Each row was made from one small tree. Brackets hold a mark, then the marks that hang from it, in the order of their numbers. Every link used is in the known rows. Write each row's tree.
Known rows:
(z_864 z_827 (z_945 z_631 z_787)): [ -7.6  -7.2 -13.9 -44.5 -13.8   4.7  14.7   4.9  51.1 -29.3  -3.9  25.4
   1.1  11.0   7.2 -15.5  -3.8  -2.2  15.0  39.2 -10.8  18.9 -15.9]
(z_787 (z_827 (z_913 z_945))): [  8.0 -22.0   3.3  25.5  -6.8   7.4   6.0  -0.1 -11.4 -30.9  -6.4   7.4
  -7.4  34.2  -4.4   2.4  16.0  18.1 -11.4 -19.8 -16.7  -1.2   8.0]
(z_827 z_631 z_787 (z_913 (z_945 z_864))): [ 24.0 -25.5  -8.7  29.8   8.2  38.3  20.7  15.1  -7.2  36.2  -6.6  -5.2
 -17.1  32.9 -15.8  -1.6  27.9  18.4 -14.2 -27.7   3.5 -25.6 -19.9]
(z_827 (z_864 (z_945 z_631))): [ 11.4  -2.0 -15.8 -40.3  -6.3   1.8  18.7   5.6  24.0  -8.8   2.4   4.2
  14.0  22.5  13.3 -16.6   6.6  -2.7  26.7  23.8 -12.1   4.1 -17.3]
(z_945 z_631 (z_787 (z_827 z_913)) z_864): [ 10.3 -21.4 -19.6   2.8 -11.4   7.4  28.6   7.7  24.8 -12.4   1.6  20.1
  13.7  52.7 -21.5 -13.3  29.6  16.4   6.2  38.7 -10.9  27.3 -19.2]
(z_827 z_631 z_787 z_913): [  4.2 -13.5 -19.4  30.3   4.2  29.3   0.0  27.5 -12.7  20.6 -13.3  -6.6
 -16.3  30.6 -19.5  -0.3  -3.4  17.9   1.4  12.4   9.2 -14.1 -16.6]
(z_945 z_787): [  2.3   1.1  -5.9   5.0   5.8   0.6  10.0  -2.5  27.5   3.3   2.6  10.0
  13.9   1.3   3.5 -10.5  19.9   2.9  14.0  12.5  -5.6  16.6 -10.8]
(z_913 (z_827 z_631) z_945): [ 18.6  -6.4   8.2  34.9  19.5  31.7  -0.1   2.1  -4.3   7.3  -8.6 -10.1
  -3.1   0.9  -0.7  14.9  15.8  -1.3  -6.1 -58.4 -20.0 -38.1  17.9]
(z_945 (z_787 z_827)): [ -5.2  -9.6  -6.6   6.2  -2.7  -3.5  13.6  -4.4  20.8 -11.0  -5.1  17.7
  11.9   9.3  -8.3 -11.0  31.8  10.8  13.7  31.8  -5.3  30.6  -6.2]
(z_631 (z_827 z_787 (z_864 z_945))): [ 26.2 -13.8 -19.3 -19.3  -9.7  28.1  29.8  -2.8  11.5  40.6   3.1   2.6
   4.1 -11.5  12.8 -10.4  11.7  13.6  43.4  28.2  10.1   8.7 -14.5]
(z_787 (z_827 z_864)): [  9.1 -22.9  -5.0  -9.7  -8.2 -15.2  16.6 -15.4  -5.9 -10.0   2.8   9.2
  -0.7   8.3  -1.7  -9.2  23.1   5.1  10.8  25.9   4.6  20.6  -3.9]
(z_864 z_827 (z_945 z_787)): [-10.8  -9.4  -9.0 -45.1 -11.6  -4.6  12.4  -8.8  43.9 -19.1   5.6  26.1
  -4.7 -15.3  13.7 -11.7 -10.3   4.5   8.8  37.7   0.2  24.7 -12.3]
(z_945 z_787 z_864): [ 10.9  -7.5  -5.3  -8.4   1.8  -0.5  26.1 -10.6  33.2  23.4  11.5  12.9
  14.0  -0.7  -4.6 -11.9  31.1   5.8   3.3  15.1   2.4  20.6 -19.0]
(z_787 (z_827 z_631 (z_864 z_945) z_913)): [ 11.0 -25.8 -19.3 -27.0 -14.5  11.2   9.3   8.7  -7.1 -12.9  -1.3   3.9
 -18.4  35.1  -8.8  -6.6 -10.6  17.2   5.5  59.3  -6.5   5.9 -12.9]
(z_945 (z_787 z_827) z_864): [  3.7 -15.6  -7.2  -8.8  -5.3  -3.1  28.8 -11.8  22.2   8.2   4.8  20.0
  11.2   8.3 -12.5 -13.1  41.1  13.0   5.6  36.4   1.3  36.5 -13.8]
(z_945 z_631 z_787 (z_864 z_827)): [  6.8 -22.9  -6.1 -30.4 -12.9  -4.5  29.9  -8.3  40.5  -5.2   5.0  24.3
  -2.3   9.8  -9.2 -10.7  14.7  -7.0  -7.0  18.3   3.1  18.0 -19.8]
(z_945 z_631 (z_864 (z_827 z_913))): [  8.5 -30.2  -6.8 -28.8 -22.5  -0.5  17.8   7.5   8.0 -16.3   4.7  15.1
 -19.3  31.6 -13.6   1.7 -23.7   2.0 -17.5  11.7   6.1  -0.6 -13.4]
(z_864 (z_827 z_631 z_787 (z_913 z_945))): [  9.0 -37.0  -3.7  22.2  -4.0  28.2   6.3  13.6 -10.8  -8.7 -13.5   4.1
 -40.3  22.6 -11.9   5.4   0.5  11.4 -15.3 -27.7   5.8 -25.9  -8.4]
(z_864 (z_945 (z_631 (z_827 z_913)) z_787)): [ 19.7   0.7 -26.3  -6.6 -16.2  35.7  16.5  16.2  35.4   0.2   0.1   9.9
  17.5  35.5  -1.3  -4.8  -8.8  13.2  33.4  34.6 -25.2  10.8  -7.9]
(z_913 z_827): [  6.3   3.1   0.2  18.8  11.0  10.6   5.7   0.3   5.3   3.5   2.1  -2.3
  10.5 -15.9   3.1   5.5   0.2   0.9  15.7 -23.2  -5.4 -10.3   9.8]
(z_864 (z_827 z_913) z_945): [ -7.9 -15.8  -8.3 -46.5 -21.8   2.1   3.5   5.3   9.0 -30.9   3.0  15.5
 -27.1   3.1   6.3   1.1 -44.4  11.2  -6.1  27.2  -0.3   5.9  -8.6]
(z_631 (z_827 z_787 z_864)): [ 29.5 -20.1 -13.6  11.7  -7.7  19.8  31.3  -5.6  -5.6  43.8   3.5  -1.6
   0.6  -6.3   0.5  -3.8  20.9   7.3  37.6   4.9  16.3   3.1  -9.8]

Which tree is each row?
[ 16.6 -13.7 -17.4  35.0 -11.2  35.2  13.9  16.2 -10.5  27.8  -3.5  -2.2
  -4.5  13.5  -8.8   6.3  -8.2  21.1  24.3   3.6   8.0  -2.9  -1.9]
(z_631 (z_827 z_787 z_913))
[ 19.0  -0.6  -8.0 -27.0   6.0   5.4  20.8  -7.4  18.7   4.7  11.4   3.1
  15.7 -22.3  21.1  -6.5  -2.2   4.3  34.6  -4.4  -7.4   0.5  -5.5]
(z_913 (z_827 (z_864 z_945)))
[ 25.7 -21.4 -11.2  29.9   1.0  30.0  30.9  18.5   8.9  11.2  -5.9   2.3
   5.1  48.8  -5.3 -10.1  42.9  16.9   1.7 -38.8  -6.6 -14.7 -22.3]
(z_827 z_787 (z_913 (z_945 z_631 z_864)))
[ -8.6 -25.8  -7.3   1.1  -4.1  14.8   5.9  11.1  -7.8  14.3 -14.7   4.4
 -35.3  -2.0 -15.1   1.3  -5.4   1.1  -1.0  18.4  23.0  -9.5  -9.7]
(z_864 (z_827 z_631 z_787))
[ 33.4 -21.0  -5.6  14.2  -1.3   8.6  15.7   2.6   9.2 -24.3   1.9  -1.0
   4.3  49.2  10.0  -6.2  20.2   2.7   6.4 -43.7 -21.5 -15.7 -13.2]
(z_827 z_864 (z_913 (z_945 z_631)))
[ 10.4 -19.6  -3.3  32.2  -8.4  15.1   7.1  11.1   0.7 -42.4 -14.0   7.1
   1.7  60.8  -8.4  -1.1  23.4  12.4  -6.8 -21.3 -28.0  -7.1   5.1]
(z_787 (z_827 (z_913 (z_945 z_631))))
[ 13.6 -32.8   0.6  -4.1  -5.9  13.7  34.4   0.5  17.5   3.8  -8.1  13.3
 -15.5  17.2  -2.8  -8.4  40.1  -2.2  -9.9 -33.5   7.0 -11.4 -15.0]
(z_913 (z_945 z_631 (z_864 (z_827 z_787))))
[  0.9  12.6 -16.8 -18.6  -0.3  13.4  13.3  10.9  50.8 -11.4  -4.4  12.9
  25.7  21.2   9.0 -19.4  16.3   2.4  29.2  35.2 -22.0  17.8 -17.4]
(z_864 (z_945 z_631 z_787))
[ 36.0 -25.2 -26.6  22.9 -12.5  31.4  29.1  12.9  -1.4  23.1  -2.3  -2.0
   4.3  41.9  -9.2  -4.0  11.3  12.2  40.4   6.2   4.4  -3.5 -15.6]
(z_945 (z_631 (z_827 z_787 z_864 z_913)))
[ 12.4 -27.6  -6.6  -2.1  -3.6  -1.0   9.0  -5.2 -15.2   4.3  -4.5  -0.5
 -14.2  20.6 -17.0  -3.1  19.4  -0.2   0.3  32.2   5.4   1.3  -3.0]
(z_787 (z_827 z_631 z_864))
[ -7.9  -4.4 -15.3 -17.5  -4.0  14.5   6.8   8.0  23.2   0.4 -11.0  12.1
  -1.0  15.7 -10.5 -12.8  18.6  11.5   8.0  66.5 -13.3  22.1  -8.9]
(z_864 (z_945 (z_787 (z_827 z_631))))
[ 20.1  -9.7 -28.2 -25.4  -5.5   8.2  27.1   9.0  48.9 -16.3   7.8  12.8
  22.2  38.7  13.7 -23.7  10.4  11.7  37.7  32.9 -18.6  19.9 -34.2]
(z_827 (z_864 (z_945 z_631 z_787)) z_913)
[ 20.7 -32.1   1.4  14.6  -7.5  17.8  13.3   1.6 -20.1   2.9  -5.1   1.1
 -21.1  46.1 -23.7   6.5  24.0  16.7 -29.8  -8.4 -11.0 -13.6   1.8]
(z_787 (z_827 z_631 (z_913 (z_945 z_864))))
[ 25.5  -7.2  -9.8 -37.0 -17.1  14.9  19.9 -12.7   6.1  23.2  11.0   1.1
   4.4  -8.7  11.9  -1.1  -5.9   4.2  27.5  26.8  -4.4   7.5  -0.6]
(z_631 (z_827 (z_864 z_945)))
[ 37.4 -18.0  -0.2  31.7  26.2  23.5  24.1 -13.6  27.2  15.7   3.6   1.2
  14.2   2.1   6.4  -2.4  45.2  -0.6  16.3 -47.5 -18.4 -16.7  -3.3]
(z_913 (z_827 z_631 z_864) (z_945 z_787))
[  8.4  -9.4 -19.3 -25.5   1.3   9.4  28.4   2.2  19.4  21.2   3.4   5.1
   6.8  -6.8  17.5 -23.2  20.2  12.5  37.2  26.8  11.7  10.5 -27.5]
(z_827 z_787 (z_864 z_945))
[ 23.5 -18.1 -15.6  26.3  20.5  25.6  22.7   5.3  -5.1  39.4  -4.9  -7.5
   0.5  -5.8  -7.0  -3.1  24.4   5.0  28.2 -15.1  12.7 -18.0 -12.9]
(z_913 (z_827 z_631 z_787 z_864))
[  2.0 -33.4  -6.9 -16.0  -4.7  14.2  19.7   4.2  -5.7  34.9  -5.0   7.8
 -36.0  -3.6 -21.9  -0.1   6.3   2.3 -16.1  17.2  29.5  -6.3 -17.7]
(z_945 (z_864 (z_827 z_631 z_787)))
[ -8.8   0.7 -18.6 -21.0  -8.7   9.0  18.9   9.0  39.0 -26.7 -11.4  21.3
  23.0  33.4   0.2 -20.4  28.6  10.3  26.1  57.8 -22.8  31.3 -12.1]
(z_864 (z_945 z_631 (z_787 z_827)))
[ 20.4 -14.3 -12.4  21.3  16.1  12.2  29.3  -2.4   7.7  26.0   5.6   0.0
  17.1 -16.6   9.9  -9.0  30.7   7.6  44.3 -24.5  13.1  -4.7 -12.3]
(z_913 (z_827 z_787 z_864))
[ 31.9 -32.4 -10.9  37.7   9.2  27.8  18.1  10.2  -9.9  18.9  -4.7  -6.9
 -14.5  32.6   0.4  -5.8  27.2  14.8   5.2 -30.7   0.5 -24.5 -20.1]
(z_827 z_631 z_787 z_864 (z_913 z_945))
[ 28.1 -12.8 -16.7   9.6 -10.1  34.6  33.0  10.1   6.6  46.7  -5.9  -1.1
   8.1  22.2 -17.2  -2.0  26.1   4.7  21.5   5.5   8.0  -3.2  -7.0]
(z_945 (z_631 (z_827 z_787)) z_864)
[ 24.9 -32.6  -6.6  16.6 -11.4   4.6  22.7  -1.3   2.5 -38.5  -4.3   8.2
   1.4  59.9  -0.3  -8.1  32.3   8.3   3.5 -19.3 -21.8  -2.6  -5.3]
(z_787 (z_827 z_864 (z_913 (z_945 z_631))))
[ 30.8 -14.1   3.1  32.1 -11.5  30.5   6.3  -3.3  -8.2  -0.2   0.8  -2.7
 -10.1  21.7   0.7  16.7  -5.4  14.0  -4.1 -38.8 -17.7 -19.0  15.1]
(z_631 (z_827 (z_913 z_945)))
[ -1.7 -29.4  -4.7 -21.8 -11.9  -1.6  28.6  -5.1   3.6  21.7   2.5  15.7
 -23.1 -14.5  -6.1  -6.8   9.3   5.5  -2.1  10.3  30.2   7.9 -19.1]
(z_945 (z_864 (z_827 z_787)))
[  7.8 -31.2  -1.8 -34.3 -21.1  -6.3  14.9  -5.9  -1.5  -6.7  12.0  14.8
 -28.2   5.2  -9.9   4.8 -26.8   7.3 -21.5  15.2  15.2   1.4 -11.7]
(z_945 (z_864 (z_827 z_913)))
[ 23.4 -23.3 -12.8   5.2  -1.9   8.5   2.5   4.9 -11.5   6.6   2.8  -8.7
 -15.4  30.0 -11.7   1.7 -10.2   3.7  -1.0   9.8   2.1 -14.2 -15.6]
(z_827 z_631 z_864 z_913)
[ 35.2 -13.4   4.2   6.8 -11.7  31.1  24.4  -6.0   4.3  23.3  -0.7  -2.5
   7.0  27.2  -6.7   8.1  27.8  -2.9  -9.6 -36.4 -17.8 -16.2  10.1]
(z_913 (z_945 (z_631 z_827) z_864))
[ 15.1 -34.1 -13.6   6.4  -9.9   3.2   7.4   3.8 -20.7  -5.7  -1.5  -0.5
 -19.7  39.9 -20.3   0.3  -0.3  10.9  -1.9  31.2   1.6   0.1  -7.0]
(z_787 (z_827 z_631 z_864 z_913))
[ 20.4  -0.2   4.5  35.5  20.4  18.9  18.0  -8.9  36.3  -2.1   2.5   8.4
  23.9  -9.5  15.2  -1.8  41.0   5.4  15.1 -57.4 -22.7  -8.5   4.7]
(z_913 z_827 (z_945 z_787))
[ 18.7  -9.3  -1.0  53.5  26.1  43.1  11.9  11.7  -2.3  27.2 -15.9  -8.3
  -1.4   1.0  -4.1   5.4  34.8   7.3   4.6 -55.8  -6.8 -35.8   4.3]
(z_913 (z_827 z_631 z_787) z_945)
[ 13.6 -35.6 -10.1 -20.1 -11.7   5.4  17.2  -0.2  16.3   9.0   6.9  15.7
 -29.4  15.9 -23.2   1.6 -14.9   8.2 -17.2  28.3   9.6   7.1 -21.4]
(z_945 z_787 (z_864 (z_827 z_631 z_913)))
[ -2.5 -32.8 -14.6   7.5  -7.0  17.2   1.8  21.4 -11.6   2.2 -11.9   4.9
 -41.7  16.2 -20.0   4.4 -22.7  11.2  -1.7  19.0  19.6 -14.6 -15.8]
(z_864 (z_827 z_631 z_787 z_913))
